Every row comes from one small tree of marks. Brackets hold a mark, then the marks that hang from it, in the order of their numbers. Every link used is in the known rows. Which tree was each row made from?
Known rows:
(q_93 (q_375 q_228 (q_256 (q_977 (q_398 q_316))))): [ -7.8  19.5  -6.7  -0.5   3.4  11.0  -1.3 -19.8   6.7   4.3  21.7  -8.4
 -17.5 -41.3  -5.7  -2.7 -14.9   4.2   6.1  59.1 -13.9  21.7  -4.0   1.5
  10.2]
(q_256 q_93 q_375): [ -8.6  -0.6  -7.7  -5.9   2.5  -9.0  -1.1 -10.2 -11.8  -2.1   6.3  -1.0
  -7.2 -15.2  -8.7   0.4  17.8  -4.0 -11.7   4.5  -1.3  17.0   9.3   3.9
  -2.5]
(q_93 (q_375 q_228) (q_977 q_256)): [ -7.2   4.4  -1.2   8.6   2.1   1.1   8.9 -11.7   1.5   2.5  14.1  -4.5
 -50.0  -9.6  -4.5   0.5 -10.1   8.2  -5.0  54.1   8.9   6.4   5.1 -20.8
   0.7]
(q_977 (q_256 q_93) (q_398 q_228 q_316)): [ -1.5  27.2  -3.6  -7.5   0.3  17.3  -7.4 -18.6  -3.9   6.6  13.9 -12.7
  13.7 -12.3 -13.5   5.7 -22.0  -6.8   5.2   6.5  -0.3  26.3  15.4   2.2
 -12.6]
(q_398 q_228 q_316 (q_977 (q_256 q_93))): [ 16.1  29.0   1.8  -9.9   2.6  14.0  -9.9 -24.4   0.5   8.9  10.4 -13.3
  45.3  -9.8 -12.0   4.9 -24.2 -13.7  -9.5  38.1  13.1  26.4  23.0   7.1
  -1.0]
(q_256 (q_93 q_375) (q_977 (q_398 q_228 q_316))): [-10.2  20.1  -3.7  -7.7   7.9  -0.1  -8.2 -29.0  -5.9   3.5  18.5  -8.3
 -16.3 -28.5 -18.8   0.9 -13.2 -13.3 -13.9  27.2  -4.1  45.2   4.1  -7.5
  -6.2]
(q_228 (q_398 q_316 (q_977 (q_256 (q_375 q_93))))): [  7.1  25.8  -7.2 -11.3   5.0  20.5 -12.5 -18.4 -11.1  10.5  13.5 -16.0
  33.2 -21.8  -6.6   5.7 -19.9   3.7   6.8  48.3   1.8  10.8  15.5  16.6
  10.6]
(q_228 (q_398 q_316 (q_977 q_256))): [ 19.4  23.8   1.2  -8.0   3.3  23.1  -9.3 -14.4  -8.0  12.1   7.1 -14.0
  36.1 -16.0  -8.9   3.5 -32.4  -1.2   8.3  23.4   4.4  12.0   7.9   8.0
  10.5]
(q_398 q_228 q_316 (q_977 q_256)): [ 24.2  28.5   1.9  -1.5   2.4  21.7 -10.9 -18.1   6.0  11.4  11.2 -12.5
  42.1  -4.6  -2.7   4.7 -32.7  -7.9   5.6  39.0   9.7  15.1  15.5  -1.0
   3.3]
(q_375 (q_93 q_977) (q_228 (q_398 q_316))): [ -1.4  23.9   1.1 -13.9  -1.3  13.5   3.2 -14.3   8.6   5.6   6.2  -5.3
  22.1 -12.3 -13.3  -1.5 -26.1  11.0  -9.3  38.7  -0.4  14.1  -4.9  14.5
   8.2]
(q_93 q_256 (q_375 q_228) (q_977 q_398)): [-14.3   5.4  -4.1  12.0   5.8  -5.8  11.5 -17.1  -1.7   5.1  20.2  -2.4
 -70.6 -16.1  -8.2  -1.0  -6.7   7.6   5.8  35.7  -2.6  14.0  -7.6  -6.5
  -9.4]
(q_316 (q_398 q_228 q_977)): [  9.8  24.9   3.4  -0.5  -5.6  10.8 -13.9 -12.2   4.7   8.2  11.8  -7.8
  22.3  -7.5  -2.5   0.6 -22.7  -9.2   4.7  -1.5  -3.5  26.3   0.0  -4.7
   3.3]
(q_398 q_228 (q_977 (q_256 q_375))): [ 18.0  25.2  -2.9   7.5   1.6   9.8  -7.9 -15.6  -4.1   8.7  15.7 -11.2
  12.5 -13.2  -0.9   5.4 -11.5  -2.7   4.7  37.7   3.8  10.1  16.4 -10.0
   4.4]
(q_398 q_228 q_977): [ 19.8  22.2   6.3   0.6  -0.8   5.1  -7.8 -10.2   8.1   6.3   6.7  -4.8
  29.7  -0.8  -0.8   1.5 -15.4  -7.0  -4.1  18.9   0.6  11.0   3.8   0.0
   4.4]
(q_977 (q_256 q_375) (q_398 q_228 q_316)): [  6.3  26.6  -9.5   2.8   2.4  22.7 -10.7 -15.8  -5.5   9.7  21.2 -12.6
  -2.6 -16.6  -6.1   5.9 -22.8  -0.3  22.6  16.8  -8.3  20.0   8.9 -11.4
  -6.3]
(q_316 q_398): [ -9.0   2.3  -2.5  -1.5  -4.5   4.9  -6.1  -1.5  -4.1   2.1   5.0  -2.6
  -8.1  -6.1  -2.1  -1.0  -7.4  -1.8   8.5 -22.0  -5.1  15.2  -3.7  -4.0
  -1.1]
(q_93 q_977): [ -3.3  -5.4   1.5   0.0   3.3  -3.0   4.0  -5.0  -3.3   4.2  -2.2   0.0
 -22.5   3.6  -7.2   0.9  -7.3   5.9  -8.4  13.7   8.7   0.7  -2.2  -6.2
  -3.0]
(q_398 q_228): [ 6.4 13.3  2.1  1.5 -4.8  2.4 -1.7 -5.3  9.1  1.5  5.3 -1.4 16.0  2.0
 -3.2  0.0 -7.1 -2.4  5.0  3.7 -0.6  8.1  1.5 -5.4 -3.5]
(q_316 (q_398 q_228 (q_977 (q_256 q_375)))): [  8.3  27.8  -5.5   6.1  -3.2  14.9 -13.9 -17.8  -7.7  10.5  21.1 -13.7
   3.9 -19.9  -2.4   4.2 -19.4  -4.9  12.7  16.4  -1.1  24.7  12.2 -14.5
   3.1]
(q_228 q_398): [  1.5   9.4   1.3  -4.9  -3.6   4.1   0.7  -2.2  -5.4   1.8   0.2  -2.8
   9.2  -8.6  -8.4  -1.0  -7.5   4.2   7.1 -14.0  -6.8   4.2  -5.3   3.7
   4.1]
(q_375 q_93 q_228 q_256): [-11.0  17.1  -2.8  -6.8 -10.5   4.9   5.2  -2.5  20.8  -2.3   6.8  -3.3
  26.5 -11.0   4.8  -1.8   3.0  13.9   5.9  51.6  -5.8  -8.7   7.9  25.4
   6.8]

Which tree is each row?
[-10.7  18.8  -3.8 -12.9  -0.7  12.6   2.5 -20.1   5.6   7.5  11.2  -7.8
  -0.9 -24.9 -16.2  -0.7 -17.2   8.5  -3.2  38.3  -5.9  23.1   2.5  17.5
  -1.0]	(q_375 q_228 (q_256 (q_93 (q_977 (q_398 q_316)))))
[ -3.3   7.8  -2.9   0.1   8.0  19.5  -2.5 -13.1 -10.7  12.1   6.9 -11.2
 -30.2  -5.0 -10.1   6.6 -31.3   6.8   6.3  20.2   6.1   7.6   3.3  -8.4
  -7.6]	(q_93 (q_977 q_256 (q_398 q_316)))
[ 11.8  12.7  -5.2   6.6   6.4   7.6  -6.4 -10.3 -12.3   7.2  10.7 -10.1
  -2.9 -15.8   2.7   5.4  -5.6  -0.2   0.0  35.7   5.2   2.5  13.7  -4.6
   7.0]	(q_398 (q_977 (q_256 q_375)))
[  6.3  26.7  -2.0   0.3   0.0  25.0  -8.4 -12.8   1.6   9.3  14.1 -12.4
   7.2  -6.5  -5.2   5.6 -31.9  -2.0  20.0   8.9  -2.9  14.9   7.3  -6.4
  -8.4]	(q_977 q_256 (q_398 q_228 q_316))
[  9.0  28.9   1.6   3.3  -6.2  16.0 -11.4 -13.8  -0.8  10.1  14.0 -13.5
  16.2  -9.2  -2.4   4.0 -28.9  -5.7   9.9  10.2   3.2  19.7  10.8  -9.3
   1.6]	(q_316 (q_398 q_228 (q_977 q_256)))
[-11.2  17.1  -5.6   0.9   3.4  -1.3   4.4 -14.8 -11.0   2.4  14.7  -3.3
 -40.9 -27.0 -13.8   0.6   1.9   5.3 -21.9  16.3  -9.9  23.4  -2.3  -3.4
  -1.9]	(q_256 (q_93 (q_977 q_398)) (q_375 q_228))
[  7.5  30.8  -2.1  -6.8  -4.4  14.8   6.0 -18.4   6.8   5.4   9.8  -7.9
  40.1 -42.0 -11.8  -4.5 -21.4   8.0   0.7  42.7  -7.7  16.4  -3.7  17.1
  21.1]	(q_375 (q_228 (q_398 q_316)) (q_256 q_977))
[  7.5  28.8  -3.9   5.6  -1.3   1.1   7.8 -13.6  -9.9   0.7  13.2  -4.0
   1.8 -44.6  -9.2  -3.3  -4.5   4.4 -16.4  22.5 -11.3  18.3  -8.2  -2.5
  20.1]	(q_256 (q_375 (q_228 q_398)) q_977)
[ -0.9  24.4  -5.4  -6.9  -4.8  -0.4   4.5 -12.8  -7.5  -2.7  12.7  -2.6
  10.5 -34.8 -14.1  -3.6   8.1   1.0 -13.0   4.0 -14.3  25.5   0.6   8.6
   8.9]	(q_256 q_93 (q_375 (q_228 q_398)))
[-14.8  11.1  -3.4  -8.9   8.0   5.0  -1.9 -22.0  -0.1   3.8  17.6  -4.7
 -41.4 -20.9 -17.2  -1.2 -13.2  -2.1 -16.3  33.0  -6.4  36.7  -3.3  -4.9
  -5.2]	(q_256 (q_93 (q_375 q_228) (q_977 (q_398 q_316))))
[-22.4   2.8  -3.6   2.0   4.2  -5.5   7.8 -12.2  -8.2   7.2   5.5  -5.4
 -40.9  -0.2  -7.6   4.9  -6.8  12.7   5.4  25.7   7.0  -3.3   1.9  14.3
 -16.2]	(q_375 (q_93 q_256 (q_977 q_398)))
[ 24.7  24.7   3.8  -6.4   3.2  15.7 -13.6 -16.8  11.3   9.7   9.1  -6.8
  48.0  -3.5  -2.7   1.6 -27.0 -11.3   0.2  26.9   2.2  21.7   4.4   3.9
   4.3]	(q_398 q_228 q_316 q_977)
[  5.2  26.3  -3.9   6.2   6.6   6.1   1.9 -25.6  -4.3   9.7  15.5  -8.8
   1.1 -23.6 -11.8   2.5 -24.7  -6.3   6.9  20.7   2.2  23.8  -0.7   4.3
  -6.4]	(q_93 (q_256 (q_977 (q_398 q_228 q_316))))
[-11.4  15.2 -12.8  -4.6   5.6  20.1 -10.3 -11.2 -10.3   6.6  15.5 -12.8
 -10.1 -15.5  -0.6   7.6 -12.4   6.2  15.2  30.6  -5.1   6.4  13.1   6.4
  -5.7]	(q_977 (q_256 (q_375 q_93)) (q_398 q_316))
[ -4.2  32.0  -5.4  -0.4  -2.5  -0.3   5.6 -13.0  -5.8  -1.1  12.4  -5.3
  11.2 -40.0  -6.9  -1.6  -0.9   8.5 -20.1  40.2  -9.0  12.0  -2.1   8.8
  18.0]	(q_256 (q_375 q_93 (q_228 q_398)) q_977)
[  2.0  26.2   1.9   7.4   0.4   3.3  -1.7 -12.2  -4.2   4.7   9.3  -6.3
  -6.8 -19.9  -7.5   2.2 -17.3  -1.7  -7.2   4.9  -7.0  15.1  -5.0 -11.1
  -0.7]	(q_256 (q_977 (q_398 q_228)))
[ 20.8  32.9   6.7  -2.0  -4.0  11.6  -1.0  -6.6   4.2   4.8   8.0  -5.5
  32.4 -22.4  -2.7  -2.6 -17.6   0.8  -8.9  16.1 -11.6  11.4  -6.6   8.8
  19.3]	(q_375 (q_228 (q_398 q_977)))
[ -9.3  10.3  -4.3   4.0  -2.8  -5.6   7.6 -13.9   9.1  -1.7  14.5  -3.1
 -17.0 -33.9  -1.7  -4.7   2.6   6.3  -3.3  65.3  -3.2   9.7   1.5  -2.5
  13.7]	(q_93 (q_375 q_228 (q_256 q_977)))
[  0.9  29.8   0.7  -4.8  -5.7   9.2 -10.8 -20.1  -5.8   7.5  13.2 -13.9
  18.9 -14.4 -10.6   3.9 -18.9 -10.7  -4.8   7.3   6.5  30.8  18.8  -1.1
  -2.9]	(q_316 (q_398 q_228 (q_977 (q_256 q_93))))
[  3.3  12.8  -5.6  -1.4   6.4   1.0  -5.4 -16.7 -17.6   4.7   9.7 -10.6
   0.0 -21.4  -6.1   5.2   4.5  -5.5 -15.3  32.7   7.3  13.8  22.2   3.4
   2.4]	(q_398 (q_977 (q_256 q_93 q_375)))
[ -4.5  18.3  -0.3 -11.3   4.7   9.3  -5.8 -23.8  -2.7   8.9   9.4  -6.9
  -6.1  -6.6 -22.3   2.8 -23.0  -4.0  -8.6   9.0   1.2  32.9   2.4  -1.0
 -13.5]	(q_256 (q_93 (q_977 (q_398 q_228 q_316))))
[-13.3   7.4  -8.0   0.0   3.9  -8.6   0.7 -10.0 -10.2  -1.3   6.2  -3.5
  -7.5 -21.6  -1.2   2.1   9.5   3.1 -19.3  40.4   3.4   3.8   6.4   4.1
   6.3]	(q_256 (q_375 q_93) q_977)
[ -6.9  29.3  -5.5   2.9   5.1   6.5   6.6 -20.2   1.1   4.8  15.9  -8.3
   1.1 -31.6  -3.9   1.2 -18.7   0.9  -9.8  47.9  -0.8  14.3  -1.3  22.0
   1.6]	(q_375 (q_93 (q_256 (q_977 (q_398 q_316)))) q_228)
[-16.0   1.7  -1.4  -1.1   1.2   1.6   5.2  -6.6  -4.2   4.2  -0.6  -7.3
 -19.3   6.6  -4.6   6.2  -9.4  13.3  -7.3  42.8  18.7 -11.2  14.9   1.1
  -6.2]	(q_375 (q_93 (q_977 q_256)))
[ 20.2  20.2   3.0 -11.9   4.2  17.7 -10.7 -13.2  -2.4  10.1   4.3  -8.7
  43.0 -14.0  -8.4   0.2 -26.4  -4.2   1.6  10.6  -3.8  18.4  -2.4  13.0
  12.5]	(q_228 (q_398 q_316 q_977))
